Every row comes from one small tree of marks. The marks that hang from a mark follow it in brackets, in alphabetical order. Every link used is in the known rows. Which tree was each row made from?
Known rows
gemu(kizog): [-0.55 -0.14  2.25 -0.39  0.42 -3.50 -0.61 -4.65  1.55 -5.98  0.54  2.03
 -0.94  4.55  1.28 -2.48  0.59  0.67 -3.01 -0.17  0.14  0.40 -0.63 -2.53
  3.10  1.28  1.67  0.49 -3.74 -4.63  0.71  1.52]
kizog(monef): [ 1.42  1.09  0.43 -0.20 -1.77 -2.36 -0.16 -1.75  0.78 -3.11  0.95  1.44
 -2.78  4.16 -0.12 -0.35  0.02  1.15 -3.01  2.96  0.86  1.70 -0.63 -0.47
  6.36  1.14  2.32  0.17 -1.70 -2.53 -0.08 -0.77]
pigil(buril donoz(mopiv(zolun))): [ 0.96 -0.50  5.30 -3.77 -0.30  3.21  0.45 -0.41 -0.64  0.34  3.81 -1.47
  0.85  3.25 -0.10  1.26 -2.99  2.29 -2.51  1.35  3.52 -5.65  0.62 -1.24
  4.03  4.07  2.27  4.06 -1.78  1.36 -1.90 -2.79]
donoz(mopiv(zolun) pigil semav): [-0.25  3.78 -2.00 -2.61 -3.15 -1.70 -1.42  1.60  1.91 -3.48  3.05  2.67
 -1.41  1.40  2.83  0.70 -1.94  6.04 -2.00  0.40 -0.95 -1.47  2.65 -2.86
  1.15  2.64 -1.02  4.01 -3.59  0.42 -0.46  4.46]
kizog(rabozes tikag): [ 0.83  2.14 -3.95  1.84 -0.25 -0.97 -2.37 -1.66 -0.94 -6.81 -0.28 -2.54
  0.29  2.17 -0.72 -1.67 -1.13 -0.13  0.20  0.36  1.39 -0.57 -2.55 -2.65
  2.36 -0.15  1.19  1.64 -0.92 -3.13 -0.33 -1.61]
monef(kizog pigil(donoz)): [-2.59 -4.15  6.57 -0.02  3.34 -0.45 -0.43 -3.45 -1.39  0.15  3.56  0.04
  1.15 -2.79  3.41  1.89 -1.96 -0.79 -1.13 -1.68 -0.47  1.79  1.73 -1.38
 -1.83 -0.40  4.86  1.63 -3.44 -6.64 -0.03  3.41]
kizog(rabozes): [ 0.24  2.84 -2.16  0.63  1.13 -1.39 -1.27 -1.42  0.52 -6.36  0.68 -1.85
 -1.42  5.87 -1.24 -1.93 -0.47  0.05  0.17  1.23  0.68  0.23 -1.11 -0.88
  4.31  0.62  1.04  2.73 -1.77 -3.49 -0.79  0.39]
rabozes(kizog(monef)): [-1.02  1.44  1.75  0.14 -2.42 -1.56 -1.32 -4.42 -1.25 -2.41  0.04  0.25
 -1.28  4.81  2.19 -4.11 -0.96  0.78 -4.51  4.59 -0.34  0.00 -0.11 -1.72
  4.28 -1.41  2.98 -1.29 -1.66 -2.19 -0.05 -0.97]
gemu(kizog(monef(pigil) rabozes)): [-2.33 -0.23 -1.35  2.28 -2.74 -4.27 -0.88 -1.26 -1.95 -1.73 -0.22 -1.29
 -3.63  2.12  1.26 -0.45 -0.34 -2.22 -1.00 -0.94 -3.45  4.24  0.76 -2.77
  3.44 -2.42  0.63  1.62 -2.04 -3.59  0.40 -1.74]
mopiv(donoz(pigil(buril) semav) zolun): [ 0.63  0.44 -1.33 -4.11 -1.88  2.04 -2.52  2.44 -2.30 -1.13  1.11  0.54
 -0.05  1.42  1.55  7.48 -5.13  2.52  0.72  1.58  2.32 -2.06  2.61  1.06
  2.06  3.03 -0.52  3.52 -0.84  2.86 -0.40  3.54]
monef(kizog(tikag) pigil): [-1.18 -2.02  2.74  3.18 -0.43 -0.05 -1.88 -3.74 -2.31 -2.32  2.46 -0.21
  0.10 -2.73  1.77  1.16 -1.42 -0.32 -1.22 -1.44 -1.29  1.76 -0.42 -3.42
 -3.43 -1.58  4.56  0.07 -3.39 -5.13  0.93  2.40]
kizog(monef(pigil) rabozes tikag): [-0.07  1.14 -3.23  4.05 -3.89 -1.80 -1.69  0.52 -2.71 -1.82  1.59 -2.78
 -2.35 -1.26 -0.18  0.74 -1.81 -1.06  0.33 -0.27 -2.38  2.83  0.07 -2.00
  2.30 -2.24  1.47  1.58 -0.40 -1.94 -0.07 -3.39]
buril(pigil): [ 1.71  1.12  1.60 -1.26  2.96 -2.14 -1.38 -2.89  0.46 -7.22  4.32  2.62
 -2.60  2.94  1.41 -0.47  1.67  0.74  0.39  2.52 -0.15  3.36  3.33 -2.12
  0.28 -1.32  2.87  2.09 -4.02 -4.08 -0.34  4.39]
semav(donoz(mopiv pigil)): [ 2.10 -1.19  2.60 -1.64  1.82 -3.48 -1.62  1.27  0.69 -5.09  7.14  2.61
 -0.56 -0.48  1.94 -1.68 -1.23  1.46 -1.14  1.94 -2.59 -1.85  3.34 -1.72
 -0.24  1.75  2.31  5.83 -2.85 -2.22 -1.08  4.00]
mopiv(donoz(pigil(buril) semav)): [ 0.85  0.21 -0.09 -3.25  0.59  1.14 -2.31  1.44 -2.68 -3.67  1.80  1.92
 -1.81  1.80  2.31  3.94 -5.13  0.11  1.85  0.61  2.55 -1.84  1.35  1.49
 -0.17  1.86 -0.22  2.36 -1.84  0.84 -2.25  3.91]
semav(donoz(mopiv(zolun) pigil(buril))): [ 2.84 -1.45  2.28 -4.33 -0.95 -0.62 -0.44  3.70 -1.40 -1.56  6.45  0.12
  0.77  2.70  0.13  3.29 -2.83  3.18 -1.98  3.39 -0.46 -3.73  3.40 -0.89
  0.53  3.21  1.32  6.19 -1.60  2.97 -1.02  0.28]
rabozes(kizog(monef(pigil) tikag)): [-1.35 -0.39  1.85  2.38 -3.16 -0.27 -1.94 -3.54 -3.63 -0.74  1.10 -0.11
 -1.57 -1.96  1.64 -2.16 -2.16  0.08 -3.43  1.36 -3.06  1.37  0.92 -3.50
  0.29 -4.05  3.84 -1.59 -2.05 -2.15  0.03 -1.63]
monef(kizog pigil(donoz(semav))): [-3.73 -1.84  5.64 -0.97  3.11 -1.35 -1.45 -2.69 -0.34  0.74  1.94 -0.46
  0.69 -3.08  5.40  1.14 -3.66  0.14 -1.75 -3.39  1.08  1.36  0.97 -0.83
 -1.72 -0.31  1.52 -0.02 -3.92 -6.07  0.38  5.35]
buril(pigil(donoz(mopiv(zolun)))): [ 0.95  0.55  3.38 -2.27  1.11  0.26 -0.36 -1.26  0.82 -2.22  5.91  0.84
  0.80 -0.62  2.84  0.54 -0.18  2.10 -1.64  0.89  0.50 -1.29  5.71 -3.06
  0.52  0.91  3.69  4.40 -3.84 -1.28 -0.46  1.91]
semav(donoz(mopiv(zolun) pigil)): [ 1.33 -1.21  1.28 -2.61 -0.79 -2.32 -1.22  2.93  1.10 -3.25  7.20  2.19
  0.88  0.19  1.67  2.13 -1.33  3.99 -2.60  2.29 -2.00 -1.67  5.55 -2.87
  0.88  2.73  2.24  5.77 -2.41  0.69  0.29  3.26]
rabozes(kizog(monef(pigil(buril donoz)) tikag)): [-1.69 -2.09  4.90 -0.35 -0.83  2.87 -1.03 -1.98 -7.18  3.56  0.66 -2.63
 -0.11 -1.78  2.95 -0.56 -5.05 -1.49 -2.18  1.20 -0.44 -1.17  0.54 -0.74
 -0.80 -2.80  2.88 -1.25 -0.46 -0.42 -1.12 -5.44]
kizog(monef(pigil(buril donoz(mopiv))) rabozes tikag): [ 0.12 -0.27  2.04  1.39 -3.34  2.19 -0.15  1.69 -5.86  2.98  2.32 -4.50
 -2.67 -1.30  1.07 -0.86 -5.72 -2.32  0.27 -0.94 -0.53 -3.18 -0.18 -1.16
  0.77 -0.77  1.04  2.94  0.27  0.66 -2.79 -7.65]
monef(kizog(rabozes tikag) pigil(buril donoz)): [-2.16 -2.30  2.92  1.10  0.81  2.94 -1.47 -1.15 -6.76  1.54  1.60 -5.74
  1.63 -2.01  1.52  1.06 -5.46 -4.29  1.10 -2.15  0.37 -0.99 -1.78 -0.79
 -3.17 -1.35  1.72  1.76 -0.99 -3.55 -0.80 -2.96]
gemu(kizog(monef(pigil(buril donoz)) rabozes)): [-1.82 -2.10  2.68 -0.10 -0.99 -0.26  0.74 -0.25 -5.39  2.40  0.16 -4.22
 -1.90  1.90  1.62  0.43 -4.02 -3.30 -0.02 -1.51 -0.75  0.76 -0.01 -0.76
  2.53 -0.73  0.06  1.87 -0.27 -1.77 -1.21 -5.23]

Write each row's tree
[ 2.61 -2.87  1.41 -4.57  3.18 -1.69 -0.78  1.25 -2.11 -3.97  5.08  0.93
 -0.12  2.91 -0.30  2.45 -2.60  0.67 -0.57  2.55 -0.34  0.57  2.00  0.80
 -0.27  2.27  1.40  3.93 -0.79 -0.25 -1.68  1.08] => semav(donoz(pigil(buril)))
[-0.27 -0.11  2.70  0.85 -2.88  1.19 -1.18 -2.79 -5.77  0.64  0.76 -1.38
 -1.55  1.04  1.10 -0.91 -3.52 -1.01 -2.49  1.59 -1.46 -0.03  0.03 -0.95
 -0.11 -3.78  2.82 -1.67 -0.38  0.31 -0.38 -4.41] => rabozes(kizog(monef(pigil(buril)) tikag))
[-2.60  0.31  4.58 -1.04  1.30  2.01 -0.51 -0.15 -4.15  2.70  2.78 -4.58
 -0.69  0.56  3.74 -2.10 -6.47 -2.03  0.17 -2.38  0.50 -3.11 -1.28 -0.92
 -3.03  0.12 -1.59  2.35 -2.39 -3.11 -1.99  0.29] => monef(kizog(rabozes) pigil(buril donoz(mopiv semav)))
[ 0.70  2.36 -1.14 -4.58  0.24 -0.99 -1.31  0.44 -1.71 -4.07  1.96  1.76
 -2.64  4.65  1.92  1.73 -3.87  3.39  0.83  1.20  1.39  0.49 -0.34  0.29
 -0.45  1.84 -2.20  2.28 -2.73  0.48 -2.06  2.04] => donoz(pigil(buril) semav)
[-0.65  1.17 -1.32  2.66 -1.61 -3.00  0.01  0.36 -1.37 -2.68  2.08 -1.78
 -3.54  2.12 -0.81  0.71 -0.93 -1.42  0.36  0.54 -3.41  4.11  1.40 -1.47
  4.43 -1.98  1.79  2.33 -1.62 -2.92 -0.54 -1.55] => kizog(monef(pigil) rabozes)
[ 0.61  0.34  3.39 -5.96  3.94  1.31  0.39 -1.09 -0.58 -0.41  0.39 -1.21
 -0.25  3.92  2.06  0.10 -4.37  0.77 -1.76 -0.19  5.00 -3.09 -1.63  1.10
  2.56  4.25 -1.13 -0.05 -1.83 -1.32 -1.28 -0.26] => pigil(buril donoz(semav))
[ 0.99  3.32  0.55 -4.07 -1.14 -0.55 -0.91  0.64 -0.91 -3.98  3.32  1.97
 -3.68  4.35  2.00 -1.27 -3.52  2.61 -0.24  1.26  0.78 -2.79  0.14 -0.75
 -0.89  2.58 -2.65  3.05 -3.84  0.14 -2.95  1.86] => donoz(mopiv pigil(buril) semav)
[-0.70  1.58  0.34  1.56 -3.67 -0.59 -2.29 -4.40 -2.50 -1.54 -1.67 -0.48
 -0.57  0.88  2.37 -4.04 -1.29  1.14 -4.77  2.89 -0.13 -1.96 -1.98 -2.76
  2.73 -2.16  2.56 -2.22 -1.17 -1.60  0.79 -3.17] => rabozes(kizog(monef tikag))
[-1.16 -0.26 -2.93  4.23 -4.44 -3.09 -2.03 -1.22 -3.19 -1.38 -0.89 -2.15
 -2.47 -1.40  1.42 -1.03 -1.39 -2.12 -0.79 -2.11 -3.54  2.56 -0.96 -4.35
  2.15 -2.26  0.50  0.06 -1.67 -3.02  1.38 -3.52] => gemu(kizog(monef(pigil) rabozes tikag))
[ 1.92  1.20  1.80 -1.77 -1.64  0.71 -0.64 -0.16 -2.50 -4.92  4.97  1.85
 -3.40  4.30  0.16 -1.40 -2.11  1.81 -0.11  2.58 -0.71 -2.38  0.20 -1.23
 -0.35  1.91  0.88  5.11 -2.93 -0.09 -3.55  0.16] => donoz(mopiv pigil(buril))
[-0.32 -0.26 -1.43  1.97 -4.66 -0.82 -1.10 -0.04 -6.22  0.03 -1.16 -3.65
 -2.89  1.21  0.18  0.15 -3.92 -2.95 -0.09 -1.35 -1.26  0.47 -1.53 -2.68
  1.06 -1.77 -0.52 -0.48 -0.33 -0.93 -0.49 -6.30] => gemu(kizog(monef(pigil(buril)) rabozes tikag))
[-2.03 -3.76  3.22  2.18 -2.34 -2.17 -1.07 -2.50 -1.94  2.20 -0.05  0.24
 -0.32 -5.74  4.21  0.41 -2.48 -0.95 -2.55 -3.17 -1.30  0.42  1.01 -2.98
  0.47 -1.06  2.54 -0.82 -2.16 -3.78  0.87 -2.23] => gemu(kizog(monef(pigil(donoz)) tikag))
[ 1.28  2.62 -4.97  2.59 -3.80 -1.65 -2.12 -0.31 -1.99 -3.46 -1.29 -3.26
 -1.62  1.50 -0.35 -1.17 -1.07  0.21 -0.97  1.94 -0.18  0.46 -2.41 -1.69
  4.49 -0.68  1.16  0.04 -0.20 -2.20 -0.27 -4.66] => kizog(monef rabozes tikag)
[-1.07 -0.83 -1.43  2.56 -1.39 -0.21 -1.09  0.34 -3.32  0.84  0.12 -3.84
 -0.76 -3.80  1.83  1.29 -3.77 -1.90  0.55 -1.26 -1.11  1.27  0.64 -0.99
  2.24 -1.29  1.82  1.91  0.17 -2.93 -0.65 -3.76] => kizog(monef(pigil(donoz)) rabozes tikag)
[-0.10  0.63 -1.27 -1.58  0.79 -0.86 -2.85  0.14 -0.34 -5.23  1.44  3.72
 -0.85 -1.17  3.88  2.73 -4.16  1.71  1.08  0.25  0.17 -0.78  2.76  0.88
  0.46  1.57 -0.07  2.81 -2.59 -1.79 -1.16  6.75] => mopiv(donoz(pigil semav))
[-2.52 -2.51  1.83  3.17  1.06  0.95 -2.37 -1.66 -3.91 -0.05  0.56 -4.76
  2.31 -4.47  3.32  0.28 -4.34 -2.41  0.39 -3.86 -0.45  0.15 -0.47 -2.51
 -2.83 -1.76  2.98  1.78 -1.30 -5.98  0.80 -0.14] => monef(kizog(rabozes tikag) pigil(donoz))
[-0.99  1.98  2.14 -3.74 -0.08  0.08 -0.45  0.34  3.81 -0.21  2.10 -0.27
  0.56  0.68  3.18 -0.01 -3.40  3.96 -4.06 -0.93  2.76 -5.29  1.08 -1.64
  4.16  4.45  0.13  2.16 -3.53 -0.30  0.27  1.88] => pigil(donoz(mopiv(zolun) semav))
[ 0.33  2.00  4.19 -5.89 -0.23  2.37  0.14  0.59  0.77  1.22  2.75 -1.53
  0.16  3.33  2.22  1.08 -4.88  3.76 -3.21  0.00  4.77 -6.33  0.16 -0.48
  3.54  4.79 -0.84  2.49 -2.21  1.78 -1.25 -0.97] => pigil(buril donoz(mopiv(zolun) semav))
[-2.00 -0.43 -0.37  4.50 -0.77 -0.64 -3.15 -2.73 -3.20 -3.18  1.25 -3.40
  0.18 -1.41  1.57 -0.32 -1.72 -1.67  0.89 -1.38 -1.97  2.09 -1.52 -3.39
 -2.49 -2.59  2.91  1.76 -1.97 -5.88  0.40  0.49] => monef(kizog(rabozes tikag) pigil)
[-0.03 -3.48  6.16 -2.76  4.36  1.20  1.09 -1.64 -2.57 -0.77  3.41 -1.07
 -0.61  1.46 -0.03  2.64 -3.30 -1.54  0.31 -0.78  1.31  0.55  1.53  0.50
  0.81  1.02  2.93  2.58 -1.93 -1.94 -1.72 -0.68] => monef(pigil(buril donoz))
[ 1.27 -2.07  1.20 -1.73  0.63  2.20 -1.43 -0.35 -3.95 -4.90  2.41  1.78
 -1.15  2.15  0.67  4.11 -4.24 -1.34  2.27  1.96  1.12 -1.06  2.26  1.43
  0.75  1.73  2.21  4.22 -0.90 -0.13 -2.03  2.44] => mopiv(donoz(pigil(buril)))
[ 0.92  4.29 -0.51 -4.39 -4.03  0.72 -1.04  2.88 -0.79 -1.92  3.90  1.21
 -1.81  4.21  1.75  2.02 -3.95  5.05 -0.81  1.42  0.93 -3.00  0.57 -1.45
  1.00  3.43 -1.92  4.37 -2.79  3.09 -0.98  1.53] => donoz(mopiv(zolun) pigil(buril) semav)
[ 1.66  1.69  1.11 -2.44 -3.51  1.05 -0.54  1.10 -1.83 -3.54  4.50  1.09
 -1.26  4.86 -0.49  2.60 -2.10  4.01 -0.95  2.74  0.01 -2.29  1.80 -2.11
  0.88  2.54  0.64  5.81 -2.89  2.83 -1.89 -0.18] => donoz(mopiv(zolun) pigil(buril))
[-0.12 -1.15 -0.01  1.10 -1.38  1.72 -0.51  1.46 -6.10  2.63  0.52 -5.34
 -0.92 -1.61  0.35  2.26 -4.62 -3.21  0.71 -0.60  0.17  0.52 -0.83  0.18
  1.60 -0.69  1.44  1.39  0.98 -0.46 -2.01 -6.75] => kizog(monef(pigil(buril donoz)) rabozes tikag)
[-2.75 -0.08  5.67 -3.75  0.75  1.01 -0.06 -1.12 -3.89  4.66  0.87 -1.71
 -1.78  0.34  4.21 -0.82 -5.76 -0.21 -2.76  0.30  0.29 -0.44  1.04  0.25
  0.69 -1.60  0.01 -1.83 -1.30 -0.09 -1.14 -1.54] => rabozes(kizog(monef(pigil(buril donoz(semav)))))
[-1.56  1.58 -2.60  0.64 -3.66 -3.93 -1.51 -2.47 -1.29 -3.06 -2.14 -1.56
 -2.69  4.35  1.29 -2.93 -0.67 -1.19 -2.54  1.11 -0.29  1.07 -2.00 -3.08
  5.50 -0.53 -0.18  0.61 -1.08 -3.11  0.78 -2.69] => gemu(kizog(monef rabozes))
[-1.46 -2.94  6.86  0.55 -2.86  4.22 -0.75 -0.92 -4.42  4.01  3.95 -3.74
  2.62 -3.54  2.50  2.99 -5.18  0.13 -2.51 -2.00  0.87 -4.38  1.01 -3.31
 -2.79  0.59  3.77  1.82 -2.15 -0.36 -0.50 -2.01] => monef(kizog(tikag) pigil(buril donoz(mopiv(zolun))))
[-0.14 -1.18 -1.29 -0.68 -1.24  0.55 -2.43  0.31 -0.66 -4.14  2.67  2.30
  1.08 -0.68  1.27  6.32 -2.27  2.51  0.17  1.62  0.16 -0.03  4.84 -0.73
  2.73  1.63  3.61  4.95 -1.66  0.38  0.18  4.33] => mopiv(donoz(pigil) zolun)
[ 1.18 -1.36  3.16 -1.11 -1.47 -0.82  0.74 -0.48 -3.13 -0.15  3.49  0.46
 -3.86  3.82 -0.88  3.29 -1.86 -0.66 -0.82  1.72 -0.64  3.29  1.42  0.25
  3.60  0.23  2.78  0.61 -1.30 -0.70 -1.59 -2.30] => kizog(monef(pigil(buril)))
[ 0.35  1.17  1.33 -4.21  4.55 -0.97 -1.45 -1.53  0.95 -2.57  2.26  1.40
 -0.99 -0.71  5.07 -0.14 -1.88  1.25  0.19 -0.63  2.62  1.20  3.00 -0.17
 -0.69 -0.15  0.24  0.97 -4.23 -4.22 -0.73  4.93] => buril(pigil(donoz(semav)))
[-1.60 -2.11  5.30 -1.52  1.43  2.17 -1.05 -1.56 -3.96  3.04  1.20 -2.92
  1.35 -3.01  4.65  2.36 -6.19 -0.44 -1.06 -3.44  1.98 -1.57 -1.49 -0.90
 -4.22  0.18  0.55 -1.12 -2.42 -3.15 -0.29  0.80] => monef(kizog(tikag) pigil(buril donoz(semav)))
[-2.19 -1.60  3.04  4.28 -0.26  1.98 -1.66 -1.24 -3.77 -0.17  2.94 -3.86
  0.73 -5.15  3.68 -3.15 -3.93 -2.13 -0.30 -3.52 -1.92 -3.06 -0.33 -3.39
 -3.37 -2.00  2.64  3.42 -2.39 -5.23 -0.94 -0.24] => monef(kizog(rabozes tikag) pigil(donoz(mopiv)))
[-2.01 -0.05  3.31 -2.59 -0.64  1.71 -1.00 -1.08 -5.69  5.12 -1.06 -2.99
 -0.39 -2.26  5.01 -0.60 -7.03 -0.05 -2.69 -0.83  1.09 -2.33 -0.30 -0.38
 -0.89 -2.07 -0.23 -3.04 -0.92  0.54 -0.63 -4.15] => rabozes(kizog(monef(pigil(buril donoz(semav))) tikag))
[-2.74 -0.80  6.90 -0.38  1.14 -0.52 -0.43 -2.43  0.65  1.47  4.79  0.27
 -0.40 -3.64  5.99 -2.09 -4.13  0.19 -2.35 -3.50 -0.62 -2.11  1.78 -2.41
 -3.19  0.22  1.71  1.14 -5.29 -5.15 -0.13  4.60] => monef(kizog pigil(donoz(mopiv semav)))
[-1.16 -1.67  4.71  2.05 -0.59  3.72 -0.90 -0.84 -6.02  1.33  3.21 -5.54
  1.23 -2.23  2.75 -1.60 -6.09 -3.17  0.51 -1.97  0.07 -3.90 -1.50 -2.40
 -4.44 -1.20  1.85  2.97 -0.88 -2.65 -1.85 -3.39] => monef(kizog(rabozes tikag) pigil(buril donoz(mopiv)))
[-0.76  1.01 -2.99 -2.38 -0.89  0.41 -2.84  1.68  0.43 -3.10  1.43  2.29
  0.64 -0.95  3.05  6.76 -3.79  2.82 -0.43  0.23  0.43 -0.71  4.14 -0.12
  2.48  2.36  0.76  3.96 -2.30  1.00  0.64  5.97] => mopiv(donoz(pigil semav) zolun)
[-2.34 -2.49  4.68 -0.30  2.49  1.96 -0.48 -1.39 -5.59  1.20  2.60 -5.50
  0.37  1.43  1.69  1.42 -4.68 -3.51  1.22 -0.98  0.53  1.26 -1.09 -0.46
 -1.52 -0.81  1.70  2.74 -1.25 -4.21 -1.65 -0.98] => monef(kizog(rabozes) pigil(buril donoz))
[-1.64 -4.14  8.41 -1.60  3.02  2.14  0.23 -3.06 -4.06  1.24  3.23 -2.22
  0.50  0.31  1.85  2.06 -3.56 -1.59 -0.33 -0.66  0.71  0.61  0.91  0.18
 -1.88  0.35  3.44  1.33 -2.19 -4.40 -0.99  0.84] => monef(kizog pigil(buril donoz))
[-1.13 -0.66  4.31 -1.01 -1.92  0.46 -0.24 -2.54 -4.86  0.89  2.65 -0.83
 -3.30  4.55  0.11 -1.28 -2.35 -0.52 -1.91  3.20 -1.93  1.81  0.92 -0.93
  2.04 -2.69  3.08 -0.48 -1.69 -0.20 -0.54 -2.38] => rabozes(kizog(monef(pigil(buril))))
[ 0.57  2.43  2.34 -3.86  1.04 -0.08 -0.56 -0.04  2.18 -0.88  4.13  1.17
 -0.24 -1.48  5.90  0.51 -1.81  3.87 -2.27  0.05  1.48 -2.40  5.11 -2.01
  0.38  1.33 -0.15  2.74 -4.79 -1.23  0.02  3.35] => buril(pigil(donoz(mopiv(zolun) semav)))
